Known rows, with every step that occurs:
redove > pupif > lidef: [ -8  -9  12 -14  -9   9  10   0  -1   2  16  -5  -2  -8  20  -8  -2 -11
   8   7   7   3  -4   4 -10  10  -7   1   2  13   1 -15  10  -1  -6  -7
 -27   5]
gulan > depu > zamaf > sifu > novob: [  3  15   3  20 -26  14 -10   3   5   3  25  -7   0  -4  15  -7   7   6
  13   6  -1   6   3   4  -9  11  -5  -4  22   2   5  -3   7 -15  -5  -8
  -2   7]
mibed > redove > pupif > novob: [ -2  -7  12 -15 -23  21  -3  -1  -2  -2   7 -12  -5   1  18 -19   2   8
   2   5   5   5  -1   4  -6  11  -1   5   8  16  -1 -18  10 -16  -7 -20
 -22   6]
novob > pupif > gulan > lidef > redove: [ -5  -3   9  -7   7  15  -6   1   0  12  11  -3  -5  -1   8 -10   7  -4
   2  -6   2   8  -7   3 -14  16 -23   4  12  18   6 -12  11  -8  -9  -8
  37  23]
lidef > redove > mibed > danaz: [ -6   7  -5   9 -15  15 -13  -1   1  -1  20   4 -13   2   7 -11  -1  -3
   4   2   7  17  -3  -3 -10  15 -10  -5  -2  15   4   4   9   6  -6 -12
  -2  18]
pupif > novob > lidef > redove > mibed: [ -8   2  14  -1 -20  14   5   0   6   9   8   8  -9  -1  -1  -9   2  -1
   0  -6   3  15   4   0   2  16 -19  -1   5  14   4  -9   5  -6  -9 -10
 -17  12]
mibed > danaz: [ -4  11  -1   3 -11  11 -13   0  -3  -3  19  -5 -10   0  13 -11  -2  -1
   4   9   4   3  -3   1 -10  12  -5 -10  13  12   2   7  10   5  -6   3
  -3  11]
depu > zamaf > sifu > novob > lidef: [  3   9  11  13 -27   9  -4   1   6   3  26  -4  -3  -6  13   1   2   7
  10  -1   1   6   5   5  -2  13 -17  -5  11   4   7   4   3  -4  -2   9
  -2   1]
novob > lidef > redove: [ -9   9   0  -5 -15  11   2   1   3   3  13  12 -12  -5  12  -8   2  -6
   2  -4   5  11   1   2  -3  17 -20  -1  -6  13   5  -9  10  -4  -7  -3
   9  17]
danaz > zamaf > depu: [-11   8  -2   6 -20  13  13   6   6 -11   3   1 -12  13  16  -3   1  -8
   5   6   7   4  -5  -4  -1  13   0  -6   4  -4   0   0  12  -5  -4   3
  -9   9]
danaz > zamaf > sifu > gulan > depu: [-13  17  -9  23   1  13 -11   4   4   2   5   9  -7  -1  18 -10   1   2
  12  10   7   7  -7   1 -19  15  -1  -8  21  -2  -1  -2  14 -13  -2  -2
  -5   0]
sifu > novob > lidef > redove: [ -3   5   1   6 -21  13  -6   2   8   6  21  11  -8  -8  14  -6   6 -12
   4  -6   4  14   3   1   7  16 -21  -3   0  11   7  -4   8 -11  -3   1
   9  10]
pupif > lidef > redove > mibed > danaz: [ -3   6   6   1 -11   9  -7  -1   6   8  24   2 -11   1   6 -15   0  -9
   5   2   6  16  -5  -2 -13  14 -14   0  -7  13   4   8  10   8  -4  -5
 -31  17]
lidef > redove > pupif: [ -9  -9  -3  -9 -19  19   1   0  -1  -6  15   4  -7  -5  25  -5   1  -1
   5   0   9  12  -3   1  -7  13  -9  -4  -8  15   2 -20  11  -9  -9 -22
   3  14]
danaz > zamaf > sifu > novob > lidef > redove: [ -3   5  -2  29 -28  17 -10   2  12   3  12  19 -10   2  16  -2   2   2
   9  -8   7  15   3   1  -2  15 -17  -8  -9  -2   4   5   9 -15   1   2
  -1   3]
danaz > mibed > redove > pupif: [ -7  -1   0  -4 -19  19  -1   2  -6   2   7  -9 -13   0  29 -16  -5   7
   4  10   8   0   0   3 -12  15   2  11  12  16  -2 -14   9 -15  -9 -22
   4  13]
redove > pupif > novob > lidef: [ -7 -10  21 -15 -15  15   7   1  -1   5   8   0   2  -6  13  -8  -6   3
   2  -4   3   2   4   6   1   9 -14 -10  15  13   1 -14   5  -9  -9  -2
 -16   0]
gulan > sifu: [ -6   7  -4  -3  -4  12   6  -2  -3  -4  14   0  -6  -3  10 -24   5  -6
   2   4   3   3  -2   3   0  11  -9   1  27  12   0 -13   9  17  -7 -10
   2  12]
novob > lidef: [-10   9   6  -4 -12   8   6   1   0   1  12   3  -8  -7   8  -6  -1  -9
   3   2   5   3   2   3  -3  15 -15  -2  12  12   3  -6   9   1  -7   7
   7   8]
novob > lidef > redove > mibed > danaz > zamaf: [-10  11   2  12 -24  15   0   1   8   4  14  19 -13   9   7 -16 -10  -7
   4  -7   8  16   2  -2  -7  14 -17 -12  -1   7   4  13   9   1  -3   5
   5   6]
depu > zamaf > sifu: [ -2  10   2  10 -25  12  -4  -1  -1  -7  19 -11 -10   2  15   2   5  14
   9  10   2   2  -2   2 -15  12  -5  -1   5   8   4  -4   6   2  -5  -7
  -8   9]
novob > pupif > lidef > redove: [ -5  -2   9 -11  -7   9   6   1   6  11  12   3  -8  -5  14  -7   8  -5
   5  -5   6  10  -6   0 -13  14 -16   8 -15  16   6 -15  13  -4  -2 -11
 -23  28]
redove > pupif > novob: [ -6 -12  14 -10 -18  18   0   0  -3  -1   8  -7   1  -2  17  -6  -1   6
   3   5   4   3  -2   4  -2   8  -3  -7  13  14  -1 -18   7 -12  -9 -15
 -24   3]
novob > pupif > gulan > sifu > zamaf > depu: [-10  -8  12 -25  15  10  11   4  -5  10  11  -3  -5  10   8 -17  -2  -1
   0  -9   4   4  -5   3  -2  15 -11   0  31   2   4  -2   7  14  -8   6
  24  28]
novob > pupif > gulan > lidef > redove > mibed: [ -8  -5  12  -1   7  15   2   0   1  14  12  -2  -7  -2  -2  -9   6  -8
   3  -6   5  14  -5   0 -14  18 -23   8  17  19   6 -14  10  -2  -9 -12
  35  24]
mibed > redove > pupif > novob > lidef: [ -3  -6  17 -22 -21  17   5   0  -2   6   6  -4  -3  -2  15 -20  -4   6
   1  -3   5   6   3   7  -3  13 -11   3  11  16   0 -16   8 -15  -7  -7
 -12   3]
gulan > lidef > redove > mibed > danaz: [ -6   6  -4   4 -14  16 -11  -1   2   0  21   0 -10  -1   3 -19  -2  -7
   4   3   6  16  -6  -3 -12  15 -23  -2  17  14   4   4   8   1  -7  -8
  11  18]
zamaf > sifu > novob > lidef > redove > mibed: [ -3  -1  -1  25 -14  14  -5   0   7   5  17  12 -10  -8   3   1   6   1
   9  -8   9  23   5   0  -2  17 -22  -1  -4   8   6  -1   7  -6  -1  -6
   2  12]
lidef > redove: [ -8   7  -6   2 -19  15  -8   1   2  -5  14   4 -14  -2  16  -5   7  -4
   3   4   6  11  -4  -1  -6  16  -9   1  -6  14   3 -12  11  -5  -8 -15
   0  19]
danaz > zamaf > sifu: [ -9   7  -4  26 -21  15  -5   0   2  -9   5   3 -12   5  14  -1   1   7
   9   7   8   3  -2   0 -14  12   0  -7   2   0  -1  -1  12  -5  -3  -5
 -12   5]
danaz > mibed: [-10  11   0  10 -15  12  -3   3  -3   4   7  -6 -14   0  18  -3  -1   2
   3  13   3  -4  -1   0  -6  15  -1   3  19  11   0  -6   8  -7 -11 -12
  -4  14]
gulan > pupif > novob: [ -3  -3   7  -4 -20  12 -20   1  -1  -7   7  -7  -4  -1   5  -5   5   2
  -1   9   2   0   0   5   3  11  -7  -7  23   8  -5 -13  11 -12 -10 -11
 -14   3]

Rows:
[ -6  -1  14  -6  12  11   0   1  -2  12  11 -11  -2  -3   4  -8   4  -8
   3   0   3   0  -6   4 -14  14 -18   2  31  16   4 -10  10  -3  -9   2
  33  16] => novob > pupif > gulan > lidef
[  4   8   4  20 -28  13 -11   0   4  -5  27 -11  -6  -3  16   4   8   8
  11   7   1   5  -1   2  -5  12  -6  -3   9   5   6   0   5  -6  -2  -4
 -10   4] => depu > zamaf > sifu > novob
[ -5  15  -2   5 -20  14  -7   2  -3   4   6 -11 -20   4  20 -14   2   4
   2  14   6  -1   0   0 -10  18   2  15  16  13  -1  -7  10 -13  -8 -16
   1  17] => danaz > mibed > redove
[ -5  -1  11 -12 -15  13   4   1  -1  11  10 -11 -11   0  28 -19  -5   1
   6   9   7   0  -3   3 -15  15  -2  16   6  15  -1 -11   8 -13  -7 -16
 -26  12] => danaz > mibed > redove > pupif > lidef
[ -5  -4   9 -15   2  17  -6  -1  -5   3  15 -16  -5   0  15 -22  -1  -5
   3   5   7   4  -4   6 -15  16 -12   9  28  17   0 -14  10  -9 -10 -10
  33   4] => mibed > redove > pupif > gulan > lidef
[ -5 -13   8 -11 -21  22  -6   0   1   0  10   1  -2   0  21  -7   2   9
   2  -1   4  10  -3   2  -2  11  -8  -6  -5  15   1 -19   8 -17  -9 -24
 -22  11] => lidef > redove > pupif > novob
[-11   9  -5  29   2  14 -18   1   2  -2  12   7 -13   6   9  -6  -6   4
  11  11  10  12 -10  -2 -19  14  -3 -13  13   2   1  20  10   7   1   8
 -17  -5] => redove > mibed > danaz > zamaf > sifu > gulan
[ -1   4   0  43 -21  17 -17   1   7  -3  17   3  -9   6   7  -5  -2   3
  12   3   9  13   0  -2  -8  10  -3 -14  12  -1   1  20   8  -2   2   3
 -14  -3] => redove > mibed > danaz > zamaf > sifu > novob
[ -3  -3   6 -11 -23  13 -18   1   3   2   8   9  -5  -2   6  -9   2   2
  -4  -3   2   8   4   6   5  14 -23  -9   8   9  -1 -11   9 -16  -9  -7
  -2   9] => gulan > pupif > novob > lidef > redove
[  6  -2  20  15  -3  12 -12   1   2  12  23 -13   0   0  12   7  10  14
   9  -4  -1   3  -1   6 -10  12  -7  -4  10   9   8   0   5  -4  -4   1
  15   7] => depu > zamaf > sifu > novob > pupif > gulan
[ -8  -9   5  -7  -1  18  -9   0  -3   3  17   1  -5   1  23  -3   1   1
   3  -2   5  11  -3   4  -9  15  -7  -5  -4  17   2 -16  10  -6 -13 -17
  21   9] => lidef > redove > pupif > gulan
[ -7   8   1   9 -11  11  -6  -1  -2  -2  19  -4 -11   0   3 -10  -2  -5
   5   8   7  10  -2  -2 -10  12  -5  -6  17  14   2   6  10   9  -6  -3
  -5  10] => redove > mibed > danaz
[ -3  -5  10 -19 -15  12   8  -1   0   2  15 -10  -7  -5  21 -20   1  -7
   7   8   9   6  -4   4 -14  13  -5  13   1  16   0 -16  12  -4  -4 -12
 -24   9] => mibed > redove > pupif > lidef
[-14   5  -8  -1   3  13  -6   1   3   0  17   3 -12  -8   6 -11   5 -17
   5   8   8  18 -14  -3  -8  21 -23   7  22  16   4 -10   9  -3  -5 -10
  10  11] => sifu > gulan > lidef > redove > mibed
[ -7   0  -5 -14   3   5 -23   2   5   1  18   5  -9  -8  15  -7   7 -16
   3  10   6  11 -13   3  -6  18 -17   1   3  10   0  -9  13  -6  -4  -4
 -18   7] => sifu > gulan > pupif > lidef > redove
[ -1 -12   1 -10 -10  19   7   0   3   6  23  17   3 -11  20 -26  -1  -8
   3 -16   4  16   3   6  12  11 -26  -6  12  12   4 -14   5   1  -5  -9
  18   5] => gulan > sifu > novob > lidef > redove > pupif
[ -1 -10  17  -9  14  13   6   0  -2  16  23   6   8  -8  13 -23  -3  -8
   3 -13   1   7   5  11  10  10 -19  -9  33  11   2  -7   3  10  -9   4
  31  -8] => redove > pupif > gulan > sifu > novob > lidef
[ -6   6  -9  34 -22  20 -15  -1   5  -3  11  12 -15  12  10  -8  -3  12
   9  -1  10  18  -2  -4 -20  13  -7 -12 -11   3   2  13  11   1  -2  -9
 -10  11] => lidef > redove > mibed > danaz > zamaf > sifu
[ -6   0  15  -2  11   9  -2   2  -3  10  11  -7  -6  -1   8  -1   6  -3
   3  -1   4   2  -3   4 -11  14  -6  -1  13  18   3 -12  11   0  -9  -3
  22  16] => novob > pupif > gulan
[ -8   6  -6  12 -21  18   2   5   8  -6   9   9 -15  18  11 -10  -4  -3
   4  -2   9  18  -5  -7  -6  14  -7 -12  -7  -1   2  15  11  -1  -4  -1
  -9  16] => lidef > redove > mibed > danaz > zamaf > depu
[ -5   6   6   5   5  14 -20  -1   1  10  23  -3  -8   5   0 -18  -1  -6
   2   1   3  15  -6   0 -14  17 -21  -4  20  15   4   9   7   4 -11  -3
  27  12] => pupif > gulan > lidef > redove > mibed > danaz
[ -5 -14   8 -15 -21  23  -5   0   1   1  11  -3   1  -3  18 -15   0   3
   2  -1   2   9  -6   3  -4  11 -20  -3  12  14   2 -19   6 -20 -10 -21
 -10  11] => gulan > lidef > redove > pupif > novob
[ -9 -10  -3 -13 -16  20  -1  -1   0  -5  16   1  -4  -7  21 -13  -1  -6
   5   2   8  10  -6   2  -9  13 -22   0   8  15   3 -21   9 -12  -9 -18
  17  15] => gulan > lidef > redove > pupif
[ -9   3   4   5   0  14  -6  -1   1   7  17  -4 -11   1  -1 -10   6 -13
   3   1   5  14  -5  -1 -10  20 -20   5  20  15   4  -9   9  -1 -12 -12
  27  13] => pupif > gulan > lidef > redove > mibed
[ -7  -6   9  -4  -9   9  15   1   7  12  12   4  -9  -5   4  -6   8 -12
   5  -5   9  15  -5  -3 -13  16 -17  11 -12  18   6 -16  12   0  -3 -16
 -21  28] => novob > pupif > lidef > redove > mibed
[ -7   8   1   1 -12  12  -4  -1   3   6  19  12 -11   0   4 -15  -5  -5
   3  -5   7  17   2   0  -7  16 -21  -8   0  14   6   7   8   5  -6   1
   7  16] => novob > lidef > redove > mibed > danaz
[-12  -1  -4 -21  -9  11  12   3  -3  -6  13  -1 -10   7  12 -21  -3  -5
   3   0   6   6  -4   0   4  14  -9   2  29  -2   1  -1   7  14  -7   3
   0  23] => gulan > sifu > zamaf > depu
[ -9   9  -3  19 -28  17  -9   1   7  -3  15  12 -14  12  10 -13  -4  -6
   5   2   9  15  -3  -5  -9  14  -6 -10  -3   7   2   9  11  -1  -4  -9
  -5   9] => lidef > redove > mibed > danaz > zamaf
[ -1  11  16 -17 -14  16  -1   2  -4  11  20 -14  -1   4  22 -24  -1   2
   5   4   0   3   2   7 -17  13   2   3  24  14   2 -18   8 -13 -12 -15
  28   4] => mibed > redove > pupif > gulan > depu > zamaf
[  2   7  -2  36 -22  17 -24   1   7  -3  19   2  -8   5  17  -6  -2   8
  11   3   7   7  -2   1  -8   9  -2 -16   6  -3   2  21  10  -6   2   9
 -15  -4] => mibed > danaz > zamaf > sifu > novob
[ -2  -1   0  -3 -14   8 -19  -1   4   1  22   3  -9  -1   3 -14  -1 -10
   3   3   7  15  -3   1 -11  13 -17  -4   2  10  -1   5  11   3  -6  -7
 -16  13] => gulan > pupif > lidef > redove > mibed > danaz
[ -4 -10   3 -13   9  18  -2  -2  -4   6  17   6   0   1  19 -24   1   2
   0  -8   2  11  -2   6  -3  13 -12  -4  10  16   1 -18   8  12 -13 -20
  25   9] => lidef > redove > pupif > gulan > sifu
[ -4   7   7   4 -16   9   1   2   4   3  20   3  -6 -10   9  -4   3 -14
   5  -1   4   7   4   4   8  14 -16  -3  17  10   4  -3   7  -6  -3   9
   6   2] => sifu > novob > lidef
[ -3   4  14   0 -17  14 -10   0   5  12  14   9  -6   3   0 -16  -5   6
   0  -7   2  16   3   0  -2  13 -20 -11   6  13   4   8   5  -2  -7   0
 -18  11] => pupif > novob > lidef > redove > mibed > danaz
[ -8   8  10   0   6  10 -10   0  -2   4  16 -13  -5  -1   5  -9   3 -11
   3   8   2   0  -5   4  -9  16 -15   0  33  13   2  -5   8   0 -11   1
  26   5] => pupif > gulan > lidef
[ -7   6  -7  -1 -17  16  -8   0   3  -4  16  -1 -10  -3  12 -13   5  -8
   3   5   5  10  -7   0  -8  16 -21   4  11  13   4 -12  10  -8  -8 -13
  12  19] => gulan > lidef > redove
[ -2  19  11  13  -3  10 -11   1  -2  10  19 -11  -2   4  11  -7   4  14
   8   6  -2   1   2   6 -21  13  -2  -6  23   5   3  -3   7  -6 -12  -5
  17   8] => pupif > gulan > depu > zamaf > sifu
[  0   2  -3  26 -12  14 -15   0   3  -5  18  -5  -8  -7  12   3  10   4
  10   5   6   9   0   2  -5  12  -6  -2   6   5   2  -1  10  -7  -2  -5
  -9   7] => zamaf > sifu > novob
[ -9  24   1  -7  -8   8  -7   5   1   6  22  -4  -3  -5  19 -12   2  -9
   7  14  -1   3  -8   2 -10  15  -4  -3  32  10   4 -10   7  -8  -8  -3
   2   4] => sifu > gulan > depu > zamaf
[ -4  -2  13 -11 -16   9 -12   1   0   1   6   1  -3  -4   1  -7   0  -1
  -2   1   1   0   5   8   5  11 -17  -9  25   8  -3 -10   8 -11  -9   2
  -4   1] => gulan > pupif > novob > lidef
[ -5   6   4  -4 -14   8  -1   0   6   5  17   2 -11  -3  15  -9   7 -10
   5   4   5  11  -6   0  -8  16 -13   6 -11  12   4  -9  12  -2  -5  -9
 -28  18] => pupif > lidef > redove
[-10   7  -9  12  12  11 -15   1  -2  -4  11  -2 -11  -8  15   1   6   6
   9  13   8   8 -10   2 -16  17  -6  -2  10   9   2  -1  11   2  -3   0
 -12   6] => zamaf > sifu > gulan
